Every row comes from one small tree of marks. The marks that hang from a mark follow it in brackets, in alphabetical order. Every link used is in the known rows. Which tree was each row made from?
(in the rows, 128 means zero)
Known rows:
dokaz[guba]: [152 136 163 187 127 128 124 153  84 150  60 113 146  92 116 130 138 118
 172 125  76 124 132 115]
firi[biru[bovoda] tefa[bogug dokaz]]: [109 140 155 150  98  58 122 135  96 107  88 152 155 110 143 112 148 126
  95  96  63  62  98 149]
tefa[dokaz[tevir]]: [120 123 201 152 119  78 122 140 102 149  93 113 149 110 128 126 146 112
 137 141  71 122 108 120]
bovoda[gita]: [137  98 167 189 122  74 131 125  90 116 120 103 159 101 119 131 136 113
 159 125  78 144 103 131]
tefa[firi]: [116 128 177 168 115  97 123 123  93 146 107 127 140 102 124 119 138 117
 158 123  74 141 113 125]
dokaz[guba tefa[bogug firi] tevir]: [141 106 233 167  97 133 111 145 111 138  97 156 139 119 130 114 159 104
 176 144  82 169 120  89]
biru[firi[tefa[bogug dokaz]]]: [113 109 190 146 103  87 119 105  87  97 104 134 148 134 144 108 139 119
 138  71  69 102 124 161]
dokaz[guba tevir]: [154 141 191 174 120 120 123 162  99 168  66 127 143  95 116 128 147 113
 182 150  84 149 131  96]
tevir[dokaz[guba tefa]]: [143  99 164 189 132 119 119 152  77 117  33 126 157  87 110 124 157 117
 146 136  71 139  73  99]
bogug[tefa[dokaz firi]]: [ 76 105 156 143 117  91 106 136  98 128 111 120 143 105 130 125 150 112
 117  74  65 122 112 139]
tevir[dokaz[guba tefa[firi]]]: [122 105 182 178 123 118 114 144  87 113  52 148 152  87 118 124 160 113
 135 134  81 159  71  96]
tefa[dokaz[guba] firi[biru[bovoda]]]: [117 155 165 157 106 105 115 185 101 126  76 150 145  92 134 144 155 112
 110 127  80  77  96 112]
tefa[bogug dokaz[guba] firi[biru]]: [100 169 197 160  90 113 111 120 104 118 102 155 146 127 145 132 148 119
 129 143  73  62 120 132]
tevir[dokaz[tefa[firi[biru[bovoda]]]]]: [109 109 151 166 110  75 121 161  84 114  74 155 146  86 119 120 170 121
 127 157  69 129  29  93]
firi[biru]: [126 158 150 179 116  96 126 125  81 155  79 116 147 106 119 122 145 132
 167 156  52  88  97 120]
gita[bovoda]: [128  67 154 176 137  89 126 144  81 164  93 101 141 120 110 115 141 120
 201 107  59 117  90 115]
biru[bovoda[tulipen] firi[tefa[dokaz]]]: [138 107 140 126 121  81 127 154  82  82  78 107 146 109 135 131 132 110
 159  62  88  84 100 128]
tefa[bogug firi]: [107 121 190 165  96  96 122 101 100 141 137 140 140 126 133 111 135 119
 170 126  80 129 121 130]
biru[bovoda firi]: [146  90 142 164 115  98 132 186  76 151 101 111 134  98 115 128 141 116
 191 115  80 136  99 106]
bovoda[tulipen]: [145 135 146 160 125 103 132 114  83 134  91  87 147 114 119 129 126 120
 206 127  78  90 111 114]
tevir[dokaz]: [110 120 149 177 125  73 130 119  82 140  81 119 152  94 113 118 144 129
 147 151  77 127  76 123]
tevir[dokaz[guba tefa[bogug]]]: [136  98 178 186 115 120 119 131  82 115  61 136 155 110 119 116 153 120
 156 143  75 127  82 106]
tefa[bogug dokaz[guba tevir]]: [129 138 217 155 104 106 117 141 109 144  98 131 146 124 136 127 145 110
 144 143  83 106 138 117]
biru[firi[tefa[bogug]]]: [127 116 176 160 103  97 125 105  82 115 101 137 142 128 133  99 137 125
 183  85  71 130 129 146]
tevir[dokaz[guba tefa[bogug firi]]]: [117  99 196 176 105 117 114 124  94 106  81 157 148 112 127 114 156 115
 145 142  86 143  84 104]

Write each row's tree:
[134 144 202 155 123  95 113 149 106 120  44 143 156  92 133 122 150 111
 111  92  78 132 134 128] | firi[tefa[dokaz[guba tevir]]]
[ 82 143 133 158 106  99 110 134  92 144 100 137 138 107 121 118 158 128
 162 120  54 111 105 126] | bogug[tefa[firi[biru]]]
[137  71 165 166  98  61 132 145  91  80 139 141 150 116 134 116 139 112
 158  74  93 152 109 142] | biru[bovoda[gita] firi[tefa[bogug]]]
[117 142 173 180 116 117 113 143  86 108  40 157 151  90 120 124 168 122
 136 163  67 121  59  97] | tevir[dokaz[guba tefa[firi[biru]]]]
[115 123 212 149 103  78 121 119 108 146 125 126 148 135 137 116 142 114
 144 147  75 109 116 128] | tefa[bogug dokaz[tevir]]
[166 101 201 179 126 136 116 175  93 154  49 124 146  93 113 123 159 106
 179 139  69 167 109  79] | dokaz[guba tefa tevir]
[112 137 234 146  93 108 112 132 122 134 118 154 141 128 144 127 149 107
 139 141  93 126 138 118] | tefa[bogug dokaz[guba tevir] firi]
[158 101 130 145 116 103 136 169  77 133  98  91 134 112 119 135 130 113
 229 119  89 103  97  95] | biru[bovoda[tulipen] firi]
[ 70 143 172 131 102  78 104 140 110 142 104 143 139 115 133 125 167 116
 130 136  60 113 102 121] | bogug[tefa[dokaz[tevir] firi[biru]]]
[126 139 217 150 105  91 113 126 112 118  73 154 154 115 141 114 147 113
 119  95  82 119 143 136] | firi[tefa[bogug dokaz[guba tevir]]]
[116 141 147 163 102  85 124 162  93 147 102 144 137  93 125 126 151 122
 145 143  69 114  84 112] | tefa[firi[biru[bovoda]]]
[157  90 132 167 121  66 138 152  94 100 129  91 156 100 120 144 128 107
 180 118 103 113  87 107] | biru[bovoda[gita tulipen]]
[115 123 194 169  93 113 115 113  91 121 108 149 143 132 134 109 157 121
 162 151  53 109  86 113] | dokaz[tefa[bogug firi[biru]]]
[ 95 136 174 145  86  75 119 143 107 122 133 150 143 126 145 124 149 118
 113 137  75  69  90 131] | tefa[bogug dokaz firi[biru[bovoda]]]
[160  76 138 157 113  84 140 163  84  94 131  88 144 112 122 148 132 105
 219 118 102 121  88 104] | biru[bovoda[gita tulipen] firi]
[132 133 141 156 101  66 131 138 101  90 136 122 148 107 131 147 139 112
 174 146  97  90  76 104] | tefa[firi[biru[bovoda[gita tulipen]]]]
[ 93 124 204 151  97  85 117 103 104 120 138 134 146 133 144 118 137 114
 125 112  79 101 115 143] | tefa[bogug dokaz firi]
[115 164 163 170 101  83 122  91  88 122  85 151 151 120 135  98 143 136
 150 118  57  84 116 150] | firi[biru tefa[bogug]]
[150  65 149 176 114  78 136 178  83 112 131 108 145 101 120 140 142 107
 178 117  91 156  89 114] | biru[bovoda[gita] firi]
[123 131 208 161 107 104 114 143  98 146  81 149 139 109 124 115 169 115
 167 174  54 150  77  90] | dokaz[tefa[firi[biru]] tevir]
[127 154 133 144 104  86 128 145  93 129 104 125 137 106 126 135 138 120
 186 145  83  78  84 100] | tefa[firi[biru[bovoda[tulipen]]]]
[134 125 140 180 113  45 130 147  93  93  90 142 161  85 126 125 149 120
 119 100  75 125  87 137] | firi[biru[bovoda[gita]] tefa]
[107 166 162 157 119  70 117 114  87 109  58 134 160 102 135 116 148 128
 101  99  50  64  99 154] | firi[biru tefa[dokaz]]
[113 111 141 162 127 120 107 169  90 137  64 110 150  96 120 136 149 113
 130  75  65 100 131 128] | bogug[tefa[dokaz[guba]]]
